Each row comes from the steps of one walk. Every step used is in the known rows, and no mark comes twice. Write the walk behind each row, first mark first.
Known rows:
fitiz kezi bidaz folu kagu: 0.530; -1.508; 2.899; -2.238; -1.629; -3.357; 2.244; -4.767; -3.530; 5.100; 2.874; -0.051; 4.513; -0.744; 2.828; -3.009; -0.917; 1.336; -1.706; 0.120; -2.571
kagu bamev vaviz sidepe: -2.076; -1.556; 0.157; 5.205; 0.597; 0.710; 0.228; -2.211; -0.238; 2.055; 0.303; -0.625; 0.505; 0.751; 0.153; 0.988; -1.847; -2.083; 1.218; -1.700; 0.473
sidepe vaviz romez fitiz kezi: -1.485; -0.266; 1.615; 0.954; -0.096; -2.140; -1.062; -0.823; -0.128; 3.561; 1.258; -1.746; -0.072; -1.445; 0.533; -2.213; 2.617; 0.453; 1.848; -0.086; -1.128
kagu folu bidaz: 0.374; -0.289; -0.636; 0.958; 0.160; -1.983; 3.424; -2.583; -2.290; -0.003; 1.793; -0.271; 0.769; -2.715; 2.123; 1.993; -2.325; -0.192; -1.515; 1.745; 2.099
vaviz romez fitiz kezi bidaz folu kagu: 1.253; -1.004; 3.303; -1.306; -1.064; -5.465; 0.808; -5.128; -3.124; 5.414; 4.154; -0.185; 1.236; 0.056; 2.010; -6.069; 1.243; -0.316; -0.325; -1.044; -2.860
sidepe vaviz bamev kagu folu: -1.606; -1.270; -1.606; 4.281; 1.917; -1.241; 2.821; -1.444; -0.923; 0.341; 1.003; -1.567; -0.902; -3.289; 0.936; 1.062; -2.255; -0.031; 0.967; -2.990; 1.539
fitiz kezi bidaz folu kagu bamev vaviz: -2.748; -2.835; 2.515; 0.725; -1.808; -2.494; 2.135; -7.352; -3.866; 4.205; 3.352; -0.212; 3.702; -0.918; 3.704; -1.790; -1.849; 1.726; -1.787; -0.592; -2.147
sidepe vaviz: -1.886; -1.006; 0.113; -0.222; -0.247; 0.042; 0.310; -0.372; -0.828; -0.032; -0.087; -0.275; 0.252; -1.527; -0.220; 0.075; -0.587; 1.870; 1.483; 0.078; 0.225
bamev kagu folu: -1.422; -0.452; -0.674; 3.261; 1.484; -1.794; 1.821; 0.417; -0.813; -1.044; 1.398; -0.273; -0.268; -2.703; 2.227; 0.278; -1.042; 0.577; -1.744; -0.907; 2.189
romez fitiz kezi bidaz folu kagu: 0.934; -1.042; 2.228; -3.142; -2.120; -5.742; 1.325; -4.132; -2.960; 3.526; 3.896; 0.758; 0.869; -0.903; 2.242; -3.006; 1.196; 2.016; -2.178; -0.002; -3.294
sidepe vaviz romez fitiz: -1.114; -0.359; 0.525; 0.738; 0.325; -2.161; -1.139; -0.653; -0.400; 0.128; 1.027; -0.416; -3.058; -0.731; -0.992; -3.019; 1.479; 0.218; 2.836; -1.000; -0.120
vaviz bamev kagu: -0.588; -0.083; -1.499; 2.802; 2.671; -0.847; 0.747; 0.030; 0.688; 1.797; 0.181; -1.520; -1.145; -0.167; -0.801; 0.746; -0.896; -1.770; 0.809; -3.986; -0.956
romez fitiz: 0.390; 0.594; -0.766; -0.924; -0.411; -2.422; -0.901; 0.500; 0.604; -1.599; 0.873; 0.855; -3.656; -0.200; -0.577; -0.058; 1.912; 0.612; -0.477; -0.184; -0.769
sidepe vaviz bamev kagu folu bidaz kezi fitiz: -1.180; -0.620; -2.135; 2.125; 1.182; -3.119; 4.834; -4.448; -4.389; 2.794; 2.850; -1.397; 2.871; -2.416; 1.067; 1.879; -2.226; 0.078; -1.720; 0.109; 1.137
kagu folu bidaz kezi fitiz: 1.215; 0.386; -0.801; -0.568; -1.178; -2.293; 3.795; -4.260; -4.124; 1.171; 2.752; 0.355; 3.741; -0.706; 2.090; 1.040; -0.739; -0.090; -3.917; 3.996; 1.964
romez fitiz kezi bidaz: 0.055; 0.223; 0.779; -3.113; -1.241; -3.268; -2.924; -3.248; 0.460; 2.163; 1.066; -0.235; 0.927; -0.199; 1.484; -0.582; 1.909; 0.321; 0.159; 0.252; -2.181
romez fitiz kezi bidaz folu kagu bamev: 1.048; -0.941; 4.370; -1.316; -1.907; -5.345; 0.190; -6.725; -2.441; 2.316; 5.017; 1.237; 0.469; -1.001; 3.318; -2.627; 0.831; -0.275; -2.198; 0.453; -2.094
sidepe vaviz romez fitiz kezi bidaz folu: -0.890; -1.820; 1.619; -1.040; -1.284; -3.807; -0.495; -4.831; -2.788; 4.630; 3.225; -1.298; 1.963; -1.622; 0.557; -2.841; 0.824; -0.721; 0.479; -0.396; -4.112
sidepe vaviz bamev kagu folu bidaz kezi fitiz romez: -1.339; -0.332; -0.903; 2.244; 1.563; -2.146; 3.612; -4.288; -3.845; 1.313; 2.521; -1.379; 2.174; -2.952; 3.286; 2.151; -2.606; -0.606; -1.753; -0.284; 1.848
bidaz kezi: -0.505; -1.075; 0.244; -0.582; -1.277; 0.060; 1.501; -0.521; -1.762; 1.271; 1.426; -0.219; -0.367; 0.121; -0.585; -0.173; 1.129; -0.883; -1.644; 3.495; -0.521
romez fitiz kezi bidaz folu kagu bamev vaviz sidepe: -1.176; -2.470; 2.386; 2.108; -1.496; -5.140; 1.528; -6.409; -3.067; 5.581; 4.134; 0.151; 1.416; -0.237; 2.412; -2.107; -0.653; 0.022; -0.923; -1.748; -2.839
bamev kagu: -2.350; -0.215; -0.561; 1.394; 2.006; -1.456; 0.032; 1.479; -0.119; 0.444; 0.476; -0.485; -0.356; -1.214; 0.286; 0.045; -0.172; 0.737; -0.380; -1.897; -0.361

Which walk is each row?
0.352; 0.932; 0.514; -2.104; -0.444; -0.871; 0.778; -2.914; -3.001; 1.024; 1.648; 0.128; 3.035; 0.232; 2.351; 1.077; -0.318; -0.539; -2.699; 2.778; 0.267  folu bidaz kezi fitiz romez
-3.209; -1.414; 1.373; 2.455; -0.056; -0.924; 1.489; -3.193; -1.502; -0.205; 1.147; 0.675; -1.229; -0.047; 2.108; -2.014; -1.024; 2.635; 0.591; -1.213; 1.842  folu kagu bamev vaviz
0.854; -1.117; 3.563; 1.758; -0.805; -1.990; 3.093; -3.480; -2.985; 0.108; 3.831; 1.503; -0.480; -0.766; 1.994; -2.091; -1.051; -0.572; -2.495; 0.202; 0.162  bidaz folu kagu bamev
0.061; 0.779; 0.369; -0.800; -0.825; -2.473; -0.829; 0.449; 1.009; 1.761; 1.109; -0.496; -0.696; -0.893; 0.923; 0.735; 3.036; 0.787; -1.483; 0.809; -1.792  romez fitiz kezi
-2.090; -2.297; 0.810; -0.079; -1.310; -5.066; 1.921; -5.140; -3.891; 5.755; 3.330; -0.834; 0.844; -0.061; 1.735; -5.246; 0.609; 2.440; -0.402; -2.241; -3.653  bamev vaviz romez fitiz kezi bidaz folu kagu
-2.142; -1.659; -1.947; 3.438; 0.467; 0.264; 1.405; 0.294; -0.616; 3.219; -1.001; -1.200; 0.974; 0.773; -1.048; 0.590; -1.537; 0.329; 1.283; -2.097; -0.709  bamev vaviz sidepe
0.794; 0.562; -0.065; -1.358; -1.416; -0.337; 0.445; -1.549; -1.770; 1.097; 0.844; 0.657; 3.051; 1.964; -0.053; -0.969; 1.711; 0.155; -2.457; 2.183; -0.205  bidaz kezi fitiz
0.293; 0.710; -0.618; -2.138; -0.813; -1.827; 2.056; -3.147; -3.370; 2.495; 1.912; 0.245; 3.708; 0.884; 0.168; 0.875; 0.065; 0.138; -2.789; 3.086; -0.443  folu bidaz kezi fitiz
-2.424; -2.870; 3.624; 2.515; -0.784; -2.326; 1.635; -8.222; -4.126; 6.118; 3.606; -1.058; 4.129; 0.071; 3.458; -4.925; -1.643; -0.449; 0.061; -1.629; -1.621  fitiz kezi bidaz folu kagu bamev vaviz romez
-2.612; -2.340; -1.851; 2.903; 1.162; -2.742; 6.039; -3.340; -4.219; 2.919; 3.349; -2.259; -0.608; -4.269; 0.563; 2.741; -2.670; -0.872; -0.909; 1.388; 0.818  sidepe vaviz bamev kagu folu bidaz kezi
0.298; -0.250; -1.661; 4.507; 2.256; -1.219; 2.566; -0.980; -0.131; 0.351; 1.014; -1.306; -1.125; -1.712; 1.187; 0.943; -1.628; -1.925; -0.520; -3.180; 1.387  vaviz bamev kagu folu
-2.411; -3.013; 1.320; 0.502; -1.358; -2.491; 1.991; -7.183; -4.216; 0.903; 3.168; 1.113; 0.792; -0.243; 2.169; -2.632; -2.923; 1.560; -0.777; -1.535; -1.057  kezi bidaz folu kagu bamev vaviz
-2.338; -2.259; 1.838; -0.150; -2.214; -4.939; 1.183; -6.911; -3.204; 2.660; 4.247; 0.662; 0.058; -1.097; 3.122; -1.851; 0.090; 2.329; -2.271; -0.760; -2.880  romez fitiz kezi bidaz folu kagu bamev vaviz
-0.154; -0.280; -2.167; 3.721; 2.777; -2.739; 4.127; -2.550; -1.702; 1.676; 2.071; -1.723; -0.433; -2.917; 1.346; 2.763; -3.281; -1.890; -0.798; -2.220; 1.025  vaviz bamev kagu folu bidaz
-0.088; -1.317; -0.472; 0.384; -1.151; -1.995; 4.873; -3.102; -4.024; 1.223; 3.362; -0.493; 0.362; -2.611; 1.617; 1.905; -1.329; -0.988; -3.178; 5.300; 1.670  kagu folu bidaz kezi
-2.148; -1.153; -2.070; 3.503; 2.548; -2.775; 4.488; -2.884; -2.502; 1.651; 2.018; -2.017; -0.254; -4.406; 1.086; 2.949; -3.909; 0.045; 0.772; -2.144; 1.337  sidepe vaviz bamev kagu folu bidaz
1.411; -0.922; 5.491; 0.566; -0.878; -5.141; -0.389; -7.625; -2.729; 4.210; 5.266; 0.385; 0.834; 0.070; 3.167; -5.716; 1.057; -2.547; -0.317; -0.589; -1.646  vaviz romez fitiz kezi bidaz folu kagu bamev
0.770; -1.546; -0.116; -1.908; -1.272; -1.651; 0.589; -4.027; -2.598; 1.050; 2.042; 0.431; 2.026; -0.155; 0.082; -0.661; -1.820; -1.190; -1.404; -0.321; -2.951  kezi bidaz folu
-2.589; -0.715; -2.117; 2.157; 0.339; -1.773; -0.384; -0.391; -0.367; 0.607; 0.259; -0.755; -3.650; 0.589; -0.987; -2.288; 1.357; 1.011; 1.268; -2.395; -1.046  bamev vaviz romez fitiz
-1.137; 0.247; -1.353; 0.958; 0.691; -3.724; 3.802; -2.716; -4.180; 1.522; 3.222; -0.049; 3.402; -1.949; 2.292; 1.112; -0.897; 0.619; -4.323; 2.103; 1.612  bamev kagu folu bidaz kezi fitiz
